Every row comes from one small tree of marks. Brackets hold a mark, then the marks that hang from it, in the order of their numbers. Every link used is in the known rows. Which tree was each row made from?
Known rows
(K_146 (K_880 (K_371 K_764))): .13	.19	.10	-.17	-.19	.07	.04	-.36	-.10	-.08	.01	-.37	-.05	-.11	.07	.12	.09	.06	.01	.00	-.01
(K_633 (K_371 K_764)): -.07	.13	-.23	-.02	-.04	.06	-.04	-.22	-.05	-.09	.02	-.20	.01	-.03	.07	.10	.14	.17	.00	.01	.06
(K_996 K_146 (K_764 K_880)): -.06	.32	.16	.02	.19	.18	.20	-.41	.08	.16	.01	-.10	-.17	.01	.08	.05	.21	-.06	-.02	-.02	-.21
(K_371 K_400 (K_996 K_146 (K_764 K_880))): -.24	.29	.03	.14	.28	.25	-.03	-.81	.04	.14	-.10	-.37	-.25	.10	.28	.17	.24	-.19	.08	.13	-.44
(K_633 (K_371 (K_400 (K_996 (K_146 K_880))))): -.38	.16	-.12	-.06	.05	.28	-.01	-.45	.01	-.03	-.09	-.37	-.21	-.13	.19	.12	.26	.10	.07	.05	-.21
(K_146 (K_880 K_400)): .07	.01	.03	-.16	-.20	.16	.03	-.29	.03	.02	-.04	-.29	.07	-.06	.01	.12	.02	-.14	.01	.06	-.18
(K_996 (K_146 K_880) K_764): .04	.30	.02	-.07	.05	.09	.32	-.40	.00	.10	-.04	-.23	-.20	.00	.03	.10	.31	-.06	-.12	-.04	-.21
(K_880 K_146): -.01	-.15	-.12	.00	-.08	.24	-.01	-.17	-.11	.00	-.07	-.12	.03	.14	.10	-.02	-.03	-.13	.06	.10	-.24
(K_371 (K_880 K_146) K_996): -.14	-.27	.04	.03	.05	.33	-.04	-.57	-.07	-.04	.00	-.33	-.07	.04	.39	-.04	.01	-.30	.16	.27	-.36
(K_371 K_400 K_996): -.10	-.11	-.19	.16	.08	.22	-.21	-.52	-.06	.02	-.13	-.41	-.04	.09	.27	.16	.15	-.21	.15	.19	-.37
(K_996 (K_146 (K_880 (K_371 K_764) K_400))): -.07	.38	.07	-.23	-.14	.17	-.01	-.52	-.17	-.06	.02	-.42	-.11	.03	.14	.17	.11	.10	.04	.05	-.20
(K_669 (K_880 K_146 (K_371 K_400 (K_996 K_764)))): -.28	.16	.07	-.16	.05	.29	-.07	-.77	-.11	-.12	.01	-.35	-.06	.17	.28	.17	.04	-.12	.06	.20	-.37
(K_400 (K_996 K_146 (K_764 K_880))): -.24	.33	.14	.19	.21	.27	.13	-.41	.00	.18	-.01	-.23	-.20	.11	.19	-.05	.32	.02	.14	.04	-.35
(K_633 (K_371 K_400)): -.19	-.03	-.22	-.09	.02	.17	-.13	-.32	.05	-.08	-.05	-.21	.02	-.09	.10	.20	.09	.06	.01	.04	-.06
(K_669 (K_996 K_371)): -.27	.02	-.10	-.05	-.08	.03	-.08	-.16	-.02	-.01	.02	-.24	.12	-.27	.03	.12	.29	-.01	.17	.17	-.09
(K_764 (K_996 (K_146 (K_880 K_400)) K_371)): -.33	.23	.03	-.26	-.10	.12	.09	-.48	.12	.10	-.07	-.39	-.07	-.29	.08	.06	.28	-.09	.33	.12	-.15
(K_146 (K_880 K_371 (K_400 K_996))): -.16	.16	.16	-.16	-.24	.25	-.10	-.43	-.10	-.03	.05	-.41	.09	.00	.12	.10	.08	.06	.16	.10	-.28
(K_400 (K_996 K_146 (K_371 K_880) K_764)): -.42	.22	.00	.00	.19	.18	.11	-.48	-.03	.05	.07	-.35	-.22	-.02	.31	.07	.46	.05	.19	.13	-.25
(K_996 K_764): .10	.12	-.10	.06	.04	.05	.13	-.25	-.02	.08	.00	-.14	.03	.16	.03	.11	.20	-.03	-.05	.00	-.18
(K_633 K_371): -.11	-.06	-.15	-.09	-.04	.14	-.01	-.15	.05	-.06	.05	-.07	.10	-.14	.01	.07	.12	.07	.02	-.02	.02
(K_400 (K_996 K_146 K_371 K_764)): -.40	.31	-.15	.06	.13	.14	.07	-.35	-.09	.10	.01	-.27	-.14	.08	.16	.07	.51	.09	.20	.06	-.27

Write each row's tree
-.09	.25	.07	.11	.10	.15	-.09	-.55	.10	.12	-.20	-.51	-.20	-.04	.24	.07	.03	-.06	.26	.18	-.14 | (K_371 K_400 (K_764 K_880 K_996))
-.37	.01	.05	-.17	-.08	.10	-.15	-.39	.02	-.06	.10	-.37	.11	-.26	.19	.19	.17	-.05	.19	.30	-.15 | (K_669 (K_996 (K_371 (K_880 K_400))))
-.20	.02	-.19	.15	.18	.28	-.14	-.60	-.11	.03	-.14	-.43	-.18	.10	.32	.15	.24	-.16	.16	.18	-.45 | (K_371 K_400 (K_996 K_146))
-.29	.40	.00	-.08	-.01	.22	-.15	-.79	-.18	.00	.11	-.33	.07	.28	.22	.22	.20	.05	.13	.11	-.46 | (K_880 (K_371 (K_996 K_146 K_764)) K_400)
-.38	.33	.25	-.25	-.03	.26	-.08	-.48	-.12	-.11	.16	-.34	.04	-.12	.16	.17	.15	.11	.12	.24	-.33 | (K_669 (K_880 K_371 K_400) (K_996 K_146))
-.17	.26	-.08	-.17	-.23	.23	-.27	-.51	-.31	-.12	.03	-.34	.12	.38	.19	.14	-.16	.12	.13	.17	-.29 | (K_880 K_146 (K_371 K_764) K_400)
-.05	.13	.10	.14	.12	.16	.04	-.55	.08	.15	.01	-.21	-.01	.04	.14	.03	.19	-.22	.09	.08	-.27 | (K_371 (K_996 (K_764 K_880)))
-.13	.33	.08	-.11	-.24	.18	-.12	-.49	-.19	-.05	.01	-.52	.00	.11	.17	.13	.10	.14	.15	.12	-.23 | (K_146 (K_880 (K_371 K_764) (K_400 K_996)))
-.20	-.05	.15	-.17	-.06	.33	-.05	-.50	-.11	-.15	.08	-.23	.04	.01	.21	.02	.01	-.14	.15	.17	-.27 | (K_669 (K_880 K_146 (K_371 K_996)))
-.12	.27	.09	-.09	-.06	.16	.01	-.58	-.05	.00	-.05	-.46	-.10	.02	.15	.20	.20	.06	.03	.05	-.25 | (K_146 (K_880 (K_371 (K_400 (K_996 K_764)))))
-.09	.15	.06	-.02	-.01	.13	-.04	-.57	.00	.02	-.01	-.57	-.07	.07	.36	.05	.02	-.03	.26	.28	-.19 | (K_371 (K_764 K_996) (K_880 K_400))
-.22	.36	-.13	-.26	-.12	.06	.00	-.44	-.08	-.02	-.04	-.43	-.15	-.12	.09	.19	.26	.00	.10	.07	-.09 | (K_996 (K_146 (K_880 K_400)) (K_371 K_764))
-.20	-.03	-.09	-.17	-.05	.11	-.05	-.39	-.08	-.12	.02	-.35	-.12	-.07	.28	.08	.07	-.07	.14	.19	-.01 | (K_996 (K_371 K_764 (K_880 K_146)))
-.41	.42	.12	-.06	.12	.05	.09	-.44	.09	.11	.05	-.20	-.08	-.26	.04	.13	.39	.00	.10	.12	-.15 | (K_669 (K_996 K_146 K_371 (K_764 K_880)))
.01	.11	.05	.06	-.02	.20	-.02	-.30	-.06	.04	-.07	-.23	-.11	.09	.14	-.04	-.08	-.09	.08	.10	-.12 | (K_371 (K_764 (K_880 K_146)))
-.14	.16	.01	.15	.19	.19	-.09	-.73	.09	.12	-.10	-.36	-.11	.10	.23	.18	.15	-.23	.08	.14	-.36 | (K_371 K_400 (K_996 (K_764 K_880)))
-.22	.37	.08	.13	.07	.28	-.12	-.43	-.11	.09	-.03	-.40	-.16	.16	.25	.00	.11	.06	.21	.14	-.31 | (K_371 (K_764 (K_880 (K_400 (K_996 K_146)))))
